Each row was made from one walk, in order. Every step used is in the known rows, and no mark comes twice. Write each row's walk.
Known rows
nolama/gelamo/lala/toda/kobab: [-0.13  0.17  0.02 -0.02  0.02  0.17 -0.07  0.02 -0.18 -0.06 -0.08  0.12
  0.20  0.33  0.30 -0.08  0.02  0.25 -0.04 -0.65]
lala/toda: [-0.12  0.01  0.12 -0.05 -0.07  0.05  0.07  0.42 -0.16 -0.56  0.15  0.45
  0.59  0.19  0.18 -0.06  0.06  0.38  0.01 -0.41]
kobab/gelamo/lala/toda/nolama/duvu: [-0.20  0.07 -0.10 -0.06 -0.04 -0.01  0.02  0.42 -0.32 -0.48  0.13  0.24
  0.32  0.18  0.02 -0.29  0.12  0.03 -0.17 -0.21]
lala/toda/kobab: [-0.06  0.08 -0.10  0.01 -0.07 -0.01  0.02  0.10  0.01 -0.58 -0.01  0.43
  0.35  0.31  0.24 -0.06 -0.06  0.51  0.01 -0.51]
lala/toda/nolama/gelamo/ganez: [-0.19  0.01 -0.03 -0.03  0.10  0.10  0.08  0.06 -0.41 -0.50  0.20  0.15
  0.30  0.17  0.09 -0.21  0.15  0.02 -0.18  0.13]
toda/nolama/duvu: [-0.09  0.09 -0.31 -0.04 -0.13 -0.10  0.20  0.06 -0.19 -0.69  0.09  0.37
  0.31  0.14  0.20 -0.07  0.07  0.39 -0.30 -0.01]
gelamo/lala/toda: [-0.18  0.01  0.26 -0.07 -0.02  0.16 -0.11  0.49 -0.23 -0.30  0.14  0.22
  0.60  0.22  0.34 -0.07  0.18  0.10 -0.10 -0.75]
lala/toda/nolama/duvu/ganez: [-0.30  0.00 -0.07 -0.10 -0.06 -0.09  0.12  0.36 -0.21 -0.78  0.26  0.40
  0.32  0.25  0.10 -0.21  0.06 -0.13 -0.47  0.18]
lala/toda/kobab/gelamo: [ 0.01  0.06  0.15  0.00 -0.10 -0.08  0.07 -0.06 -0.03 -0.57 -0.10  0.28
  0.28  0.19 -0.18 -0.26 -0.09  0.36  0.07 -0.19]
gelamo/lala/toda/nolama/duvu: [-0.25  0.07 -0.26 -0.05 -0.03  0.04 -0.01  0.53 -0.30 -0.48  0.19  0.33
  0.38  0.24  0.35 -0.13  0.15  0.10 -0.23 -0.42]
nolama/duvu: [-0.10  0.17 -0.10 -0.09 -0.17 -0.06  0.27  0.00 -0.21 -0.48  0.13  0.42
  0.49  0.12  0.18 -0.06  0.08  0.58 -0.19  0.00]
duvu/ganez: [-0.10 -0.05  0.44 -0.13 -0.13 -0.04  0.13 -0.17 -0.07 -0.63  0.07  0.18
  0.43  0.13  0.06 -0.09  0.09 -0.05 -0.52  0.09]
nolama/toda: [-0.04  0.13 -0.01 -0.07 -0.14  0.03  0.22  0.15 -0.12 -0.38  0.08  0.59
  0.55  0.13  0.33 -0.01  0.05  0.66 -0.09 -0.03]
kobab/gelamo/lala/toda: [-0.12 -0.01  0.44 -0.08 -0.04  0.11 -0.09  0.36 -0.26 -0.28  0.07  0.10
  0.53  0.15 -0.01 -0.24  0.15 -0.02 -0.03 -0.50]
kobab/gelamo/ganez: [ 0.00 -0.04  0.43 -0.09 -0.06 -0.08  0.13 -0.32 -0.25 -0.66  0.12  0.07
  0.50 -0.01 -0.21 -0.32  0.17  0.14 -0.21  0.33]
toda/kobab/gelamo/nolama/duvu: [-0.11  0.22 -0.05 -0.03 -0.07 -0.06  0.26 -0.36 -0.09 -0.65  0.12  0.08
  0.19  0.09 -0.09 -0.37  0.02  0.62 -0.06  0.20]
toda/ganez: [-0.03  0.00  0.15 -0.03 -0.04 -0.06  0.11 -0.01  0.02 -0.50  0.13  0.25
  0.28  0.14 -0.15 -0.09  0.04 -0.05 -0.36 -0.15]
duvu/kobab/toda/nolama/gelamo: [ 0.12  0.14 -0.11  0.00 -0.13 -0.04  0.19 -0.12  0.00 -0.07 -0.22  0.05
  0.05  0.15 -0.18 -0.01 -0.17  0.02 -0.25 -0.29]
nolama/gelamo/lala/toda: [-0.21  0.11  0.24 -0.08  0.02  0.26 -0.03  0.33 -0.37  0.03  0.07  0.10
  0.43  0.22  0.21 -0.10  0.15  0.08 -0.04 -0.56]
lala/toda/nolama/duvu/kobab/gelamo: [ 0.00  0.09 -0.04 -0.10 -0.12 -0.14  0.20  0.13 -0.17 -0.49  0.01  0.48
  0.24  0.18 -0.22 -0.17 -0.15  0.09 -0.31 -0.06]

Write each row's walk
[-0.02  0.10  0.06  0.00 -0.06  0.12 -0.05  0.04 -0.14  0.06 -0.16 -0.29
  0.17  0.13  0.03 -0.13  0.11 -0.15 -0.17 -0.55]
kobab/toda/nolama/gelamo/lala
[ 0.02  0.19 -0.12 -0.04 -0.15 -0.23  0.21  0.16  0.23 -0.14  0.07  0.30
  0.20  0.22 -0.39 -0.12 -0.18 -0.18 -0.39 -0.26]
nolama/duvu/kobab/toda/ganez
[-0.01 -0.07  0.17 -0.06 -0.01  0.03 -0.12  0.30 -0.15 -0.41 -0.05  0.19
  0.26  0.22  0.06 -0.11 -0.02 -0.29 -0.37 -0.65]
duvu/kobab/gelamo/lala/toda/nolama
[-0.01  0.07 -0.05 -0.01 -0.05  0.08  0.17 -0.22 -0.26 -0.35 -0.11  0.09
  0.12  0.11  0.05 -0.03  0.03  0.23 -0.22 -0.04]
toda/nolama/gelamo
[-0.16  0.17  0.12 -0.08 -0.08 -0.02  0.31 -0.16 -0.21 -0.62  0.23  0.08
  0.36  0.01 -0.15 -0.37  0.10  0.52 -0.08  0.28]
kobab/gelamo/nolama/duvu
[-0.20  0.07  0.17 -0.16 -0.16 -0.09  0.25 -0.09 -0.18 -0.57  0.18  0.31
  0.42  0.15  0.07 -0.14  0.09  0.07 -0.52  0.32]
nolama/duvu/ganez
[ 0.10  0.09  0.01 -0.10 -0.17 -0.18  0.25 -0.23 -0.13 -0.48 -0.09  0.37
  0.17  0.10 -0.23 -0.12 -0.14  0.14 -0.46  0.07]
toda/nolama/duvu/kobab/gelamo
[-0.06  0.20 -0.11 -0.02 -0.05 -0.15  0.21  0.14  0.24 -0.27  0.21  0.13
  0.16  0.19 -0.36 -0.23 -0.13 -0.15 -0.36 -0.22]
gelamo/nolama/duvu/kobab/toda/ganez
[-0.07  0.01  0.20 -0.03  0.00 -0.09  0.03 -0.16 -0.15 -0.69  0.10  0.20
  0.37  0.17 -0.12 -0.37  0.07  0.19 -0.05  0.11]
lala/toda/kobab/gelamo/ganez
[ 0.09 -0.02 -0.14  0.06 -0.17 -0.15  0.04  0.20  0.14 -0.61 -0.09  0.07
  0.30  0.11 -0.05 -0.12  0.01  0.10 -0.09 -0.41]
kobab/toda/nolama
[ 0.04  0.02  0.25 -0.04 -0.05 -0.13  0.10 -0.55 -0.11 -0.68 -0.01  0.08
  0.31  0.09 -0.14 -0.32  0.08  0.24 -0.20  0.23]
toda/kobab/gelamo/ganez
[-0.07  0.06  0.13 -0.04  0.00  0.20 -0.03 -0.15 -0.32 -0.08 -0.11 -0.16
  0.17  0.14  0.24 -0.03  0.16 -0.06 -0.34 -0.45]
toda/nolama/gelamo/lala
[ 0.07  0.13  0.07 -0.04 -0.07  0.09 -0.02 -0.05 -0.07  0.18 -0.23 -0.18
  0.10  0.19  0.05  0.00 -0.03 -0.26 -0.39 -0.69]
duvu/kobab/toda/nolama/gelamo/lala
[ 0.00  0.24 -0.10 -0.05 -0.18 -0.11  0.27  0.08  0.15 -0.27  0.09  0.15
  0.37  0.14 -0.07 -0.14 -0.12  0.34 -0.18 -0.32]
gelamo/nolama/duvu/kobab/toda
[-0.10  0.07  0.19  0.02  0.02  0.03  0.08 -0.10 -0.02 -0.75  0.10  0.03
  0.24  0.14 -0.11 -0.39  0.00  0.43  0.10 -0.14]
lala/toda/kobab/gelamo/nolama
[ 0.02  0.14  0.21 -0.05 -0.10  0.04 -0.02 -0.20 -0.08 -0.15 -0.15  0.13
  0.28  0.17  0.14 -0.20  0.06  0.27 -0.15 -0.31]
nolama/toda/kobab/gelamo/lala
[ 0.01  0.05  0.07  0.03 -0.11 -0.16  0.09  0.21  0.23 -0.34  0.06  0.09
  0.29  0.14 -0.40 -0.20 -0.02 -0.18 -0.16 -0.27]
kobab/toda/ganez
[ 0.03  0.07  0.17 -0.12 -0.11 -0.04  0.03 -0.15 -0.20 -0.23 -0.10  0.09
  0.20  0.13 -0.02 -0.11  0.01 -0.17 -0.56 -0.36]
toda/nolama/duvu/kobab/gelamo/lala
[-0.25  0.07  0.36 -0.14 -0.07 -0.05  0.26 -0.21 -0.19 -0.72  0.27  0.02
  0.31  0.05 -0.21 -0.42  0.11  0.02 -0.42  0.56]
kobab/gelamo/nolama/duvu/ganez
[ 0.06  0.06  0.36 -0.04 -0.11  0.01 -0.07 -0.37 -0.06 -0.28 -0.20 -0.09
  0.24  0.14  0.01 -0.19  0.08  0.11 -0.22 -0.47]
toda/kobab/gelamo/lala
[-0.24  0.08  0.19 -0.06  0.12  0.18 -0.06  0.38 -0.23  0.02  0.18  0.09
  0.21  0.26 -0.11 -0.18  0.10 -0.39 -0.24 -0.43]
nolama/gelamo/lala/toda/ganez
[ 0.04  0.11 -0.13  0.04 -0.12 -0.01  0.16 -0.02 -0.07 -0.20 -0.16 -0.05
  0.13  0.10 -0.17 -0.14 -0.03  0.14 -0.04 -0.15]
kobab/toda/nolama/gelamo
[ 0.04  0.12 -0.24 -0.09 -0.14 -0.12  0.23 -0.10 -0.09 -0.49 -0.01  0.53
  0.23  0.21  0.19  0.11 -0.12  0.26 -0.57 -0.23]
toda/nolama/duvu/kobab
[ 0.08  0.15  0.03 -0.02 -0.16 -0.10  0.20 -0.28 -0.01 -0.42 -0.16  0.40
  0.24  0.14 -0.07 -0.22 -0.09  0.61 -0.01  0.11]
nolama/toda/kobab/gelamo
[-0.04  0.06 -0.05  0.01 -0.01 -0.02  0.12 -0.13 -0.19 -0.37  0.04 -0.12
  0.24  0.08 -0.11 -0.26  0.11 -0.01 -0.15  0.13]
kobab/toda/nolama/gelamo/ganez
[ 0.03  0.13  0.34 -0.17 -0.14 -0.01  0.10 -0.20 -0.20 -0.04 -0.07  0.12
  0.35  0.12 -0.04 -0.10  0.02  0.00 -0.47 -0.34]
nolama/duvu/kobab/gelamo/lala
[-0.09  0.03  0.00 -0.11  0.00 -0.14  0.15  0.06 -0.29 -0.64  0.20  0.39
  0.33  0.17 -0.15 -0.30  0.00 -0.07 -0.39  0.21]
lala/toda/nolama/duvu/kobab/gelamo/ganez
